Known rows, with every step that occurs:
bubog/tamo: [  5   3   3  -2  -6  -1 -13   0 -20 -28   1   4   6   1   3   4   9   2
  -3 -20   5 -17   3  -1   3   0   3  -4   0  -1  -1  -1   1  19  -2   2
 -11  -1]
kupo/pafos/lesiv/lutepen: [  6   1   3   2  -5  -4   4   2 -12 -43  -1  -1 -18  -5   6  -3   1   2
  10 -17  -1 -11  -4  -5  -1  -4  -6   5 -18   4   2  -1  -1   8  -6  -2
  16   0]
tamo/lesiv/lutepen/bona: [-6 -7 -2 -1  8  0  0  1  0 31 -2  1 -3  3  1  2 13  1  7 16  3  4 -1  0
  2  2 -9 -5  5 -7 -2  4  0 -5  0 -2 -9  0]
pafos/niri/tamo/bubog: [  2   5   0   8 -10   0  -8  -3   4 -30   0   4  11  -4   2  -4  -2   3
 -14 -14  -1   1   7   1   2   0  13  -2   0   8  -9  -1   2   0   7   3
   0   5]
pafos/bona/lutepen/niri/vubab/figum: [ -2  -1  -4   0  -2   4   8   2  14 -14  -3  -5  -2   0  -2   1  -2  -1
   6  11   1  14  -4   1  -3  -3   5   4  -4   5   9  -4  -1  -6   1   2
   4  -2]
lutepen/bona/pafos: [ 5  7  3  2  4 -7  7  1 -1 28 -1 -1 -5  5  0 -1 -4 -2 -4  1 12  8  0  3
 -3  1  6 -7  4 -5  1  2  0  6 -4 -1  4 -1]
bubog/lutepen/niri/vubab: [ -1  -3   3  -6  -6  -4  -6  -2 -19  -1   1   1  11   3  -1   1  -4   3
  -4  -4   4 -22   2   6   5   2  -1  -2   3  24   6  -4   4   6   3  -7
 -10  -5]
lesiv/lutepen/bona/tamo/bubog/pafos: [ -3  -7  -5  -1  -2   4   1  -1   4  33   3  -3  -2   3  -3  -6  -3  -2
  -2  14 -16  14   0  -4  -2   2  -7  -6   3  -9   0   7  -1 -12   1   2
  -6   0]
kupo/pafos/niri: [ 12   7   6  12  -6  -7  -1   2  -6 -46   1   1  -1  -6   8  -3   6   2
  -9 -29  -1 -21   2   0  -2  -3   7   3 -22  21  -3  -2   0  14   0   1
  10  -1]
bona/pafos: [ 10  12   0   1  -1  -7  10  -1  -1  -9   5  -4  -4   1  -2   1 -11  -7
  -6 -17  16   2  -1   3   0   2  10  -1   3   3   1  -2  -1  11  -5  -1
   4  -1]
tamo/bubog/pafos/lesiv: [ -7   8  -4  -3 -15   6 -12  -4  10 -27   2   3   1   5   0  -8 -24   2
   2  -3 -16 -15   1  -6   3  -1  -8   2  -5 -14   0   2   1  11  -2   9
 -11   0]
lesiv/lutepen/niri/zikep: [  3  -4   3  -1  20  -2   4  -3  -4  28   0  -5  -3   0  -4   1  -1   1
  -2  -2  -4  11   2   7   4   2   2  -8   7  19   2   0  -2 -14   1  -4
   4  -1]
lutepen/bona: [ 6  2  8  2  3 -4 -1  3  4 23 -3  4  0  2  2 -1 -2  3 -1 -6  3  2  4  2
 -1 -1  4 -6  3  0 -1  1  0 10 -2 -3  4  0]
tamo/lesiv/lutepen/bona/pafos: [ -6  -4  -4  -1   8  -2   5   1  -3  34  -1  -2  -5   4   0   2  12  -1
   5  20   7   6  -3   1   1   3  -8  -5   5  -9  -1   5   0  -7  -1  -1
 -10   0]
bubog/lutepen/bona/pafos: [ -1   0  -2  -1   1  -7  -3   0 -22   0  -1  -1  -3   7   2  -3  -7   0
  -4   4  13 -12   0   1   1   2  -3  -4   2  -8   1   0   4  13  -3  -7
 -13  -2]
lesiv/lutepen/bona/tamo: [  3  -8  -2   1   3   2   6   0   2  33   2  -3  -3   0  -2  -2   3  -2
  -1   8  -7  18   0  -2  -3   1  -2  -6   6  -2   0   5  -2 -12   0  -3
   2   0]
niri/pafos: [ 10   6   9  -2   0   0  -8  -1   6 -16   0   9   9  -4   1  13  -9   3
  -2 -26   5   4   9   5   4  -2  10   7   2  -3 -10  -5  -2  15   1  -4
   8   3]
kupo/pafos: [ 15   6   9   1  -8  -7  -1   2  -8 -36   2   3 -12  -5   6   0   5   2
   0 -32   0 -19   3  -2   0  -3   2   6 -22  15  -1  -2  -2  18  -7  -1
  10  -2]
lesiv/lutepen: [  7  -5   1  -1  -1  -2   2  -1  -2  -1   2   0  -2  -3  -1   1  -5   0
   2 -14  -2   9   3   0   3   0   1  -4   4   7  -2   2  -2   1  -1  -5
   2   0]
tamo/bona/lutepen/niri/vubab: [ -4  -5   0  -1   1  -1   4   2  11  35   0  -2   5  -1  -2  -3   2  -4
   1  17   1  -4  -1   5  -4   2   2  -1  13  11   2  -1  -1 -10   3   1
   7  -2]
pafos/bona/lutepen/niri/tamo: [ -2  -2   1  -2   4  -2   5   2  13 -10  -5   0  -4  -2  -2   1  -1   0
   2   7   0  12  -1  -1  -4  -3   6   8  -5  -4   3  -4   0 -10   0  -1
   6   3]
lesiv/lutepen/bona/pafos/niri: [  1  -3  -4   5   5  -5   8   0  -6  25   1  -5  -2   2  -1  -3  -2  -2
  -5   7   3  17  -1   2  -2   2   2 -10   6  -1   0   5   0  -8   2  -2
   2   0]
pafos/lesiv: [  2   5   2   2   0   1   2   2   5 -37  -3   2  -3  -4   3  -2 -16   2
  12 -13   7  -5  -4  -3   2  -4   0   2   5  -3   2  -4   0  12  -2  -4
  13   0]
tamo/lesiv/lutepen: [ -3  -5  -2  -2   5   0  -1   0   1  12   0   1  -2   0   0   4  10   0
   7   6   3   0  -1   0   4   2  -7  -2   4  -2  -3   3  -1  -2  -1  -3
 -10   0]
kupo/pafos/bona/lutepen/niri: [  6   2   4   2  -1  -5   5   3  -1 -31  -2  -1 -13  -4   4  -1   9   0
   2 -10  -3 -10  -2  -3  -5  -5   1  10 -27   7   4  -3  -1   3  -5   1
  11   0]
lesiv/lutepen/niri/pafos/bona: [  0  -4   2  -1  11  -1   1  -3  -2  20  -1   2   8  -1  -4   8  -2   3
  -1   3  -3  17   3   5   3   0   2   5   2   5  -3   0  -1 -12   5  -3
   5   2]
bubog/tamo/lesiv/lutepen/niri: [ -7  -5  -3  -3   4   1 -11  -1 -24   5   0   1   8   4   1   6  24   2
   0   9   3 -12  -1   0   3   3  -7  -4   3  -4  -1   3   2   1   1   4
 -20   0]
bubog/pafos/niri/vubab: [ -1   5   0   5 -14  -5 -15   3  13 -27   1   0  10   0   4 -11 -24   2
  -9 -19 -16 -19   0   6   1   1   2  -7   0  15   3   0   1  10   6   6
   0  -3]
bona/tamo/lesiv: [ 2  0 -3  2  0  7  6  1 18 11  6 -2  4 -2 -2  2 10 -7 -2  4 -2  0 -2 -5
 -2  1  0  4  4  0 -1  0 -2 -6  0  0 -5 -1]
pafos/lesiv/lutepen/bona/tamo/bubog: [ -7  -4  -6   1  -1   7   7   0   3  -1  -2  -3  -6   0  -1  -5  -8  -1
  11  16  -3  11  -7  -7  -2  -2  -9  -2   6 -14   4   3   1  -8   0  -1
   7   1]
pafos/bona/tamo/bubog: [ -4   4  -4  -1  -9  10   5  -1  18 -28   0  -2  -3  -2  -1  -2  -3  -4
  -1   2  -2   2  -3  -7  -2  -3   1   7  -9 -13   4  -2   0  -1  -1   5
  -3   0]

Rows:
[-1 -2  1  3  4  4  4  3 12 41  0  0  1  3  0 -1 11 -2 -2 16  0  6 -1 -3
 -4  1 -1 -3  5 -7  0  3  0 -5  0  0 -2 -1] -> lutepen/bona/tamo/lesiv
[ -5   4   5  -7   1  -2  -8  -4   4  17  -2   6   7   2  -3   0  -3   6
  -7   4  -9   5   6   4   3   0   3   8  -2   4  -3  -4   2 -10   2   5
  -2   4] -> lutepen/niri/tamo/bubog/pafos/bona
[  0  -5  -6   1   1   8   7   0  14  19   6  -4   2  -2  -3   1  12  -7
  -1  10  -5   7  -4  -5  -2   2  -3   2   6  -2  -1   2  -2 -14   1  -1
  -6  -1] -> bona/tamo/lesiv/lutepen
[ -4  -2  -1   1   8   1   5   0  -1  -7  -3  -1   1  -2  -1  -1 -12   2
  11   4   0   7  -6  -1   1  -3  -4   2   8   2   3  -1   0  -6   2  -4
  12   1] -> pafos/lesiv/lutepen/niri
[  0   1   8  -5  10  -5  -3  -1   1  33  -2   7   9   0  -3   6  11   5
  -4   3   2   7   6   6   4   1   5   6   5  13  -5  -4   1 -12   3  -2
   2   3] -> lutepen/niri/tamo/lesiv
[-3  6 -4  8  4 -5  5  2  3  3  1 -5  3 -2  1 -5 -6 -6 -7  5 16 -7 -3  5
 -2  3  7 -2 11 -4 -3  0  1  3  2  3  5  0] -> tamo/bona/pafos/niri
[  1   7  -6   1   2  -5  15  -1  -5 -15   2  -7 -10   1  -3  -2 -15  -6
   5  -1  15   9  -8  -1  -1   0   2  -2   6  -8   4   0   0   0  -4  -2
   9   0] -> bona/pafos/lesiv/lutepen
[ -3   3  -3  -5 -16   6 -10  -7 -11 -25   4   4   4   5   0  -1  -8   1
  -3  -5  -2 -20   5  -5   5   1  -4   1  -5  -3  -2   1   2  15  -2   1
 -23  -1] -> tamo/bubog/lutepen
[ -6   3  -1  -1  11  -4  -9   3  20 -13  -4  -3  -8   4   0  -9 -23   0
   0   0 -17  -5  -3   3  -3  -1  -4   1  -6  -9   6  -2   0  -1  -1   5
  -1  -1] -> bubog/pafos/bona/lutepen/niri/zikep
[  2  -5   1  -1   8  -3   3  -1  10  32   1   2   5   2  -5   3   8  -1
  -3  12  -6  13   3   1  -3   0   7   6   6  11  -3  -2  -1 -19   2  -3
   2   3] -> bona/lutepen/niri/tamo/lesiv
[  9   6   7   0  -7  -6   2   4  -5 -52  -3   1 -17  -6   7  -1   5   2
   4 -24   3 -16   0  -3  -2  -5   0   8 -28   3   2  -4  -1  16  -7   1
  10  -1] -> kupo/pafos/bona
[  0  -8  -4   0  -1   5   5  -2   1  34   3  -2  -2   2  -3  -2   3  -2
  -2  13  -9  17   1  -4  -2   2  -4  -6   4  -4   0   6  -1 -13   0   0
  -3   0] -> lesiv/lutepen/bona/tamo/bubog
[ -4   0  -1  -3  -2   1 -14   0 -20 -16   0   3   6   3   3   5  21   2
   1  -3   7 -20   0  -1   3   2  -4  -3   1  -8  -2   1   2  14  -1   4
 -20  -1] -> bubog/tamo/lesiv
[ -5   2  -2  -4 -13   6 -10  -6 -12  -7   2   4   3   7   0  -2  -5   3
  -4   5  -2 -16   5  -5   3   1  -6  -2  -4  -8  -1   3   3  12  -1   2
 -22  -1] -> tamo/bubog/lutepen/bona
[ -4   2  -3   7  -4   6  -2   0  14  28   2   0   7   5  -1  -7  -3  -2
 -11  14 -13   3   1  -4  -5   1   0  -4   0  -8   0   5   1  -5   3   6
  -6   0] -> lutepen/bona/tamo/bubog/pafos/niri
[ -2  -1  -1   0   4   6   0   0   5  -4  -2   4   3  -3  -1   8  -8   1
   6   2   2  17   0   0  -1  -2  -1   6   6 -19  -5  -2   0  -2   3  -4
  14   4] -> niri/pafos/lesiv/lutepen/bona/tamo
[-3 -4  0  3 10 -2  3  2 11 34  0 -1  6  0 -2 -2  0 -4 -1 17  1 -2  0  3
 -4  1  3  3 12  3 -2 -1 -1 -8  2  0  5  0] -> tamo/bona/lutepen/niri
[  3  -7   3  -5  -3  -2   5  -2  -4  28   2  -2   6  -2  -4   2   1   1
  -1  -2  -5   7   1   6   3   2   2  -7   7  29   6   0  -1 -12   4  -3
   4  -3] -> lesiv/lutepen/niri/vubab
[  4  -1   0   3  -4  -1   7   3  -8 -24  -1  -3 -18  -4   5  -5   6   0
   8  -4  -3  -5  -6  -7  -5  -4  -8   4 -17  -1   3   0   0   0  -5  -1
  16   0] -> kupo/pafos/lesiv/lutepen/bona/tamo
[ 0  5  6  0 12  2  1 -2 10 19 -2  5 18 -2 -4 11 -1  2 -7  2  0  9  4  7
  1 -2  9 12  0  6 -3 -6  0 -8  6 -1  8  2] -> lutepen/niri/pafos/bona/tamo
[  0  -5  -4   2  -3  -4  10   0  -7  26   1  -6  -3   2  -1  -4   0  -2
  -3   8   3  15  -2   4  -2   3   2 -14   6   7   4   5   0 -10   2  -1
   4  -2] -> lesiv/lutepen/bona/pafos/niri/vubab
[ -5  -5  -1  -1  11   0   1  -1   0  31   0   1   5   1  -2   5  13   1
   4  14   1   1  -1   3   4   3  -6   0   5   6  -2   2   0 -10   2  -2
  -9   0] -> tamo/lesiv/lutepen/niri
[ 11   5   6   7 -17  -6   1   2  -6 -44   1  -1  -2  -7   7  -4   9   2
  -7 -29   0 -24   1   2  -1  -2   7  -3 -20  32   3  -3   0  12   1   2
  12  -3] -> kupo/pafos/niri/vubab
[  2   8   0   9  14  -7   8   1   0  22  -2  -6  -4   5   1  -5  -2  -2
 -10   3  12   6  -1   6  -4   2   9 -13   4   0   2   1   1   1   0   0
   6   0] -> lutepen/bona/pafos/niri/zikep
[  8   2   4   2  -6  -5   4   3   0 -45  -2  -1 -18  -4   5  -2   7   0
   4 -16  -1 -11  -2  -5  -5  -5   1   9 -27   2   3  -3  -1   9  -7   1
  10   0] -> kupo/pafos/bona/lutepen
[  4  -5   3   0   8  -3   3  -2  -4  27   1   0   7  -1  -4   3  -2   2
  -3  -2  -5  11   3   4   3   1   2   0   6  18  -1   1  -2 -11   3  -4
   2   0] -> lesiv/lutepen/niri
[ -1   5   1  -2  -4   9  -2  -2  15 -24   0   5   6  -4  -1  10  -5  -1
  -1  -5   2   9   4  -1   0  -3   5  12  -6 -20  -6  -4  -1   4   2   2
   3   4] -> niri/pafos/bona/tamo/bubog
[ -2  -7   2  -9   0  -4  -5   1  -3  17  -4   6 -11  -1   0   1  16   4
   5   5   4  17   5   0   3   2  -3  -1   5 -12  -9   0   1 -10  -2  -3
   0   6] -> niri/tamo/lesiv/lutepen/bona
[-11   3  -6  -3 -12   7 -11  -4   6  -8   1   2  -2   6   0  -9 -21   2
   3   8 -18  -7   0  -6   1   0 -12  -2  -4 -18   1   5   1   4  -1   9
 -12   1] -> tamo/bubog/pafos/lesiv/lutepen/bona
[ -5  -6  -3  -1   2   1  -6   1 -13  10   0   0   2   6   2  -3   4   0
  -2  14   5 -13  -1  -3  -1   2  -8  -1   2 -10   0   1   4   5   0  -7
 -17  -2] -> bubog/lutepen/bona/tamo/lesiv
[ -9  -1  -8  -2   0  -1  -5   1 -26 -11   0  -4  -2   3   1  -2   9  -3
   2  11  13 -12  -6  -1  -1   3  -5  -5   8 -20   1   2   3   6  -1   6
  -8   0] -> bubog/tamo/bona/pafos/lesiv/lutepen
[ 1  6  8  0 13 -1 -2 -2  6 14 -4  7 17 -2 -3 12 -3  5 -5 -3  2  6  5  9
  3 -2  9 11 -1  7 -3 -6  0 -2  5 -2  8  3] -> lutepen/niri/pafos/bona
[ -1  -2  -2   1   1   2   4   1  -1 -26  -3  -1  -6  -4   1  -3 -14   1
  14  -4   2   5  -6  -4   1  -3  -5   0   7  -5   2  -1   0   1  -1  -5
  12   1] -> pafos/lesiv/lutepen
[ -4  -4  -3  -1  -2   0 -11   2 -16  -6   1   1   4   2   2   0  13  -2
  -1   5   4 -16   0  -2  -3   2  -1  -3   7 -11  -2   1   1   7  -1   5
 -11   0] -> bubog/tamo/bona/lutepen
[ -6  -5   0  -2  20   0   1  -1   0  33  -1  -3  -2   2  -2   4  14   1
   4  14   1   1  -1   5   4   3  -6  -5   6   6  -1   1  -1 -12   1  -2
  -8  -1] -> tamo/lesiv/lutepen/niri/zikep
[ -5   1  -9   0 -12  13   0  -3  17  -3   8  -3   2   2  -4  -7 -12  -6
  -4   8 -20   2  -3 -10  -3   1  -6   4   0 -11   2   3  -1 -10   1   7
  -8   0] -> bona/tamo/bubog/pafos/lesiv/lutepen
[ 10   2  -1  -6 -28   7   3   1   5 -25   4  -6  -1  -3   0   2  -3   1
   8 -15   7   7   0   6   4   1   6  -9   5  27  10  -3  -3  13  -1   3
   4  -8] -> niri/vubab/figum
[  1   1   2  -1   3   3  -3  -1   2 -22  -3   6   3  -5   0   9 -12   3
   9 -10   5  12   2   1   3  -3   1   7   5 -15  -7  -4  -1   5   2  -5
  14   4] -> niri/pafos/lesiv/lutepen
[ -7  -6  -4  -3   2   1 -12   1 -24   5  -1   2   3   5   3   4  25   2
   2  11   4 -11  -2  -2   2   3  -8  -7   2 -12  -1   4   2   5   0   3
 -21   0] -> bubog/tamo/lesiv/lutepen/bona
[  1   3  -1   1  -3   5   7   3  18 -30  -1  -2  -4  -4   0  -1  -4  -4
   1  -5   2   4  -3  -5  -2  -3   4   7  -6  -9   4  -3  -1   1  -1   1
   4   0] -> pafos/bona/tamo
